Known rows, with every step that occurs
topa/lide/zubek/nulisuv: [  7.0 -47.2 -35.6  10.3  -6.4  17.7 -28.6 -44.9   4.9 -67.3   8.5 -48.5
 -21.8 -11.9 -26.2  15.9  -9.9 -11.5]
kamegot/lide/zubek: [ 17.1 -13.2 -26.3  -1.1  40.3  18.0 -18.1 -32.1  20.3 -14.6 -39.8 -32.7
 -16.1  33.4 -14.3  25.0  -4.0   0.4]
limik/fusan/lide: [ -0.9  23.3 -22.3   2.5 -11.8  18.7  16.6  12.4  34.2 -31.5 -38.7 -47.0
 -42.2  -1.9 -47.6  23.8  -5.1   3.3]
nulisuv/kamegot: [-18.9  -8.6  -3.0   4.0  13.5 -16.0  29.1   4.8  19.7  -7.1  16.7 -34.3
 -11.6  15.6   3.0  -0.8 -16.4 -23.6]
topa/nulisuv/kamegot/lide: [-11.0  25.2 -10.4  28.7   3.4   3.9   0.5   9.4  40.5 -22.4 -24.9 -36.5
 -23.8  -2.7 -12.6  21.2 -24.9 -31.7]
nulisuv/kamegot/lide: [ -5.4  11.7  -7.1  17.6  31.3 -21.5  17.8   9.1  39.2   6.6 -14.4 -30.5
 -15.1  30.7  -4.2   6.3 -13.7 -19.4]
zubek/nulisuv: [-13.4   1.9  -6.5   5.4 -16.0  12.1 -22.5  -1.3   8.4 -29.5 -14.0 -35.3
  -4.0  -9.6 -11.7   7.2 -43.4 -18.9]
limik/fusan/lide/zubek: [  7.2   2.5 -37.5 -10.0   4.5  30.7   5.9 -17.7  33.9 -51.3 -29.8 -49.8
 -48.2  -4.3 -42.3  39.7   0.0  10.9]
nulisuv/kamegot/lide/topa/nosu: [ 13.4  17.6  11.8 -18.4  26.3 -20.4  16.0  18.2  48.3   7.1   3.4   3.4
 -34.3  10.5 -12.5  25.7  -7.7 -12.7]
zubek/nulisuv/kamegot/lide: [-13.8  22.6 -12.1  25.3   7.0 -17.6 -14.1  10.3  45.2 -14.6 -16.1 -31.9
 -10.2  -0.6  -4.4  14.6 -46.6 -23.6]
topa/lide/zubek: [ 12.3 -57.6 -31.9   1.8   9.2  16.7  -3.1 -48.2  -3.4 -54.2   9.8 -46.7
 -22.6  12.7 -26.5  10.2  16.8  -8.7]
lide/topa/nulisuv: [ 10.7   0.9  -2.6 -21.0 -23.7  14.7 -17.0  -0.3  20.0 -37.4   2.1  -7.4
 -20.1  -6.6 -42.4  26.8 -19.9 -14.0]
kamegot/lide/topa/nulisuv: [ 23.1  23.6  -9.8  -2.4  -2.1   5.8 -27.5   4.1  38.8 -18.9 -37.3  -4.7
 -20.7  12.4 -47.0  33.3 -17.0  -8.3]
fusan/lide/zubek: [ 26.5 -24.1 -36.4 -19.5  26.6  20.2 -16.1 -33.9  27.9 -31.8 -39.0 -54.5
 -28.3   8.2 -12.9  37.9  12.2  -2.8]
topa/nosu: [ -2.9  -5.2  19.4 -22.0   1.8  36.6  15.8   5.5  -6.6  -8.7 -12.0 -25.5
 -29.5 -10.1   2.8   9.6  -6.6 -16.2]
kamegot/lide: [  8.2  11.0 -10.2  11.4  23.0   4.3  -6.0  -0.1  19.8   5.1 -48.9 -31.2
  -8.2  36.3 -20.7   8.1  -9.3  -8.3]
topa/lide/zubek/nulisuv/kamegot: [ -2.6 -43.5 -34.2  14.8  -0.7  -1.4 -11.9 -37.4  20.4 -67.1  31.5 -47.5
 -25.1 -14.6 -14.3  14.6 -13.3 -19.1]
lide/topa: [ 14.7 -12.7  -1.8 -30.8  -2.2  -8.8  -1.0  -2.1  15.3 -13.7   8.7  -0.9
  -9.3  23.2 -35.4  14.0  -8.2  -2.9]
zubek/limik/fusan/lide: [  3.0  47.3 -16.9  -0.7  24.9   7.9  -8.5  11.0  19.2 -13.6 -47.0 -62.6
 -37.2  -0.4 -41.5  43.1   0.8 -14.1]
fusan/lide/topa/nulisuv/kamegot: [ 22.8  13.2 -18.1 -13.6  -8.3 -11.1 -10.8   7.1  61.5 -33.6 -12.3 -25.0
 -35.8 -15.3 -34.3  46.7  -4.7 -19.5]
zubek/limik/topa: [ 19.5  24.0  -5.0 -32.0  37.5 -24.6 -16.9 -14.1  -4.8   1.6 -19.5 -33.4
 -16.3  30.8 -28.3  24.0  -5.7 -31.6]

Rows
[-12.8 -24.4 -25.6  -2.9  11.9   3.9 -16.3 -28.6  26.9 -46.3  19.9 -39.6
 -16.3 -13.8   7.2  26.3 -37.7 -15.7] => lide/zubek/nulisuv/kamegot
[ -4.0   4.4 -23.0  17.8  18.4  15.1 -10.6 -16.5  40.2 -39.9 -17.7 -39.5
 -29.8  -4.0  -9.0  35.5 -22.1 -23.0] => topa/nulisuv/kamegot/lide/zubek
[ 21.3 -15.0 -41.1 -10.9  10.0  21.2 -42.9 -31.6  36.1 -45.9 -39.7 -57.7
 -28.4 -16.9 -11.7  44.3 -14.4  -6.8] => fusan/lide/zubek/nulisuv
[ -7.9  14.7 -39.0   1.8  -3.4  10.1   0.5  -8.5  56.9 -60.5  -9.5 -49.0
 -51.1 -28.9 -32.7  46.5 -26.6  -1.4] => limik/fusan/lide/zubek/nulisuv/kamegot
[  2.4 -14.1 -30.5   5.8  23.2  18.5  -7.0 -36.1  -5.3 -54.4   4.8 -58.6
 -38.0   3.6 -48.2  31.1  14.8 -11.1] => topa/lide/zubek/limik/fusan
[  5.2  13.2 -19.4   4.5  72.3 -16.4 -10.7 -19.2  30.9   0.3 -14.8 -44.2
 -18.5  27.7  -0.2  37.0  -5.1 -19.4] => nulisuv/kamegot/lide/zubek/limik
[  9.4  11.8  -5.4  -4.7  27.4 -37.6  11.4  10.6  52.1   4.7   3.7  -3.4
 -15.8  33.4 -23.7  17.0 -12.7  -9.4] => nulisuv/kamegot/lide/topa
[  2.0  -9.0 -23.0   6.4  46.2 -10.1   7.8 -19.3  39.7 -11.0  -6.6 -33.2
 -19.8  29.1   0.0  21.9  -9.1 -12.0] => nulisuv/kamegot/lide/zubek
[ 23.3   6.1 -28.6 -33.9  35.0  10.5 -39.7 -47.9  -0.8 -41.3 -16.2 -41.3
 -31.4   1.5 -26.8  51.0  -8.8 -27.4] => lide/zubek/limik/topa/nulisuv
[ 31.8  10.8 -18.9 -20.7 -14.9   8.2 -27.1   2.2  43.9 -37.4 -34.9 -25.0
 -33.6 -12.5 -44.3  46.4  -1.1 -11.5] => fusan/lide/topa/nulisuv
[ 20.2 -30.8 -40.0 -14.8  -2.7 -32.8  -9.3 -44.4  27.7 -65.1  32.8 -26.4
 -36.0   0.9 -33.8  17.1 -14.2 -24.0] => limik/topa/lide/zubek/nulisuv/kamegot
[ 27.8   8.7 -16.3 -16.9  27.0 -31.7 -15.3 -23.0  -7.7 -17.7  -9.0 -41.1
 -24.3  24.8 -44.9  18.8  11.0 -35.9] => zubek/limik/topa/lide
[  3.4  29.2   5.2  -8.4   2.9 -13.9 -14.4  21.2  53.9 -14.5   0.8  -1.5
 -30.4 -21.0 -11.1  33.0 -40.2 -17.9] => zubek/nulisuv/kamegot/lide/topa/nosu
[ -5.0   8.3 -22.6 -13.6  38.9  27.3 -10.6 -28.1  -3.2 -32.3  -7.8 -50.3
 -30.3   5.8 -29.6  42.2  -6.4  -5.0] => lide/zubek/limik/fusan
[ 13.2  59.5 -16.1 -11.7   3.2  11.3 -25.2  15.0  34.1 -34.8 -36.6 -42.9
 -48.7 -22.1 -64.8  63.9  -5.8 -13.8] => zubek/limik/fusan/lide/topa/nulisuv
[ 16.6  48.6 -12.3 -21.2  21.9  -5.1 -12.8  12.3  29.1 -13.8 -29.0 -39.5
 -39.0   0.3 -60.0  53.6   2.0  -6.1] => zubek/limik/fusan/lide/topa
[-24.7   4.2  -6.1  12.7  -7.3 -12.9  -3.5   7.7  30.2 -24.9  11.5 -35.1
  -8.7 -14.4   2.8   7.5 -47.9 -28.8] => zubek/nulisuv/kamegot
[ 26.9  -5.8 -24.9 -43.7  53.7  -6.4 -27.2 -48.4  -4.2 -21.9  -9.1 -37.2
 -21.2  24.9 -20.2  41.2   1.3 -19.3] => lide/zubek/limik/topa
[ 19.5  55.5   1.2 -34.3  20.7  12.8  -7.3  21.1  27.3 -14.7 -29.6 -31.7
 -56.9 -20.4 -48.6  60.4   6.9  -7.1] => zubek/limik/fusan/lide/topa/nosu
[  8.6 -13.0 -18.1 -20.1  54.9  19.4 -26.7 -38.5 -10.0 -16.6 -12.9 -53.5
 -13.4  16.1  -5.0  37.7   0.3 -16.2] => lide/zubek/limik
[ 22.0  18.0 -26.1 -14.6  70.7 -37.9 -10.0 -26.9  37.5  -2.7 -10.8 -31.1
 -27.4  36.5 -13.5  40.5  -4.5 -23.3] => nulisuv/kamegot/lide/zubek/limik/topa
[ 34.3 -43.9 -36.8 -26.9   6.0 -13.9  -3.7 -54.6   5.2 -53.4  12.0 -26.2
 -33.3  26.0 -46.4  12.7  12.9 -12.5] => limik/topa/lide/zubek
[-22.2   6.1  -4.5  16.3 -11.0   9.6   9.4   6.4  23.8 -35.4   2.9 -40.1
 -22.1 -15.9  -5.8  14.8 -27.7 -35.7] => topa/nulisuv/kamegot
[ 21.1  12.5 -32.4 -13.5  16.7 -14.8  -9.5 -30.6  44.8 -40.9 -10.4 -19.2
 -40.1  10.9 -28.7  37.1 -20.5 -24.9] => limik/topa/nulisuv/kamegot/lide/zubek
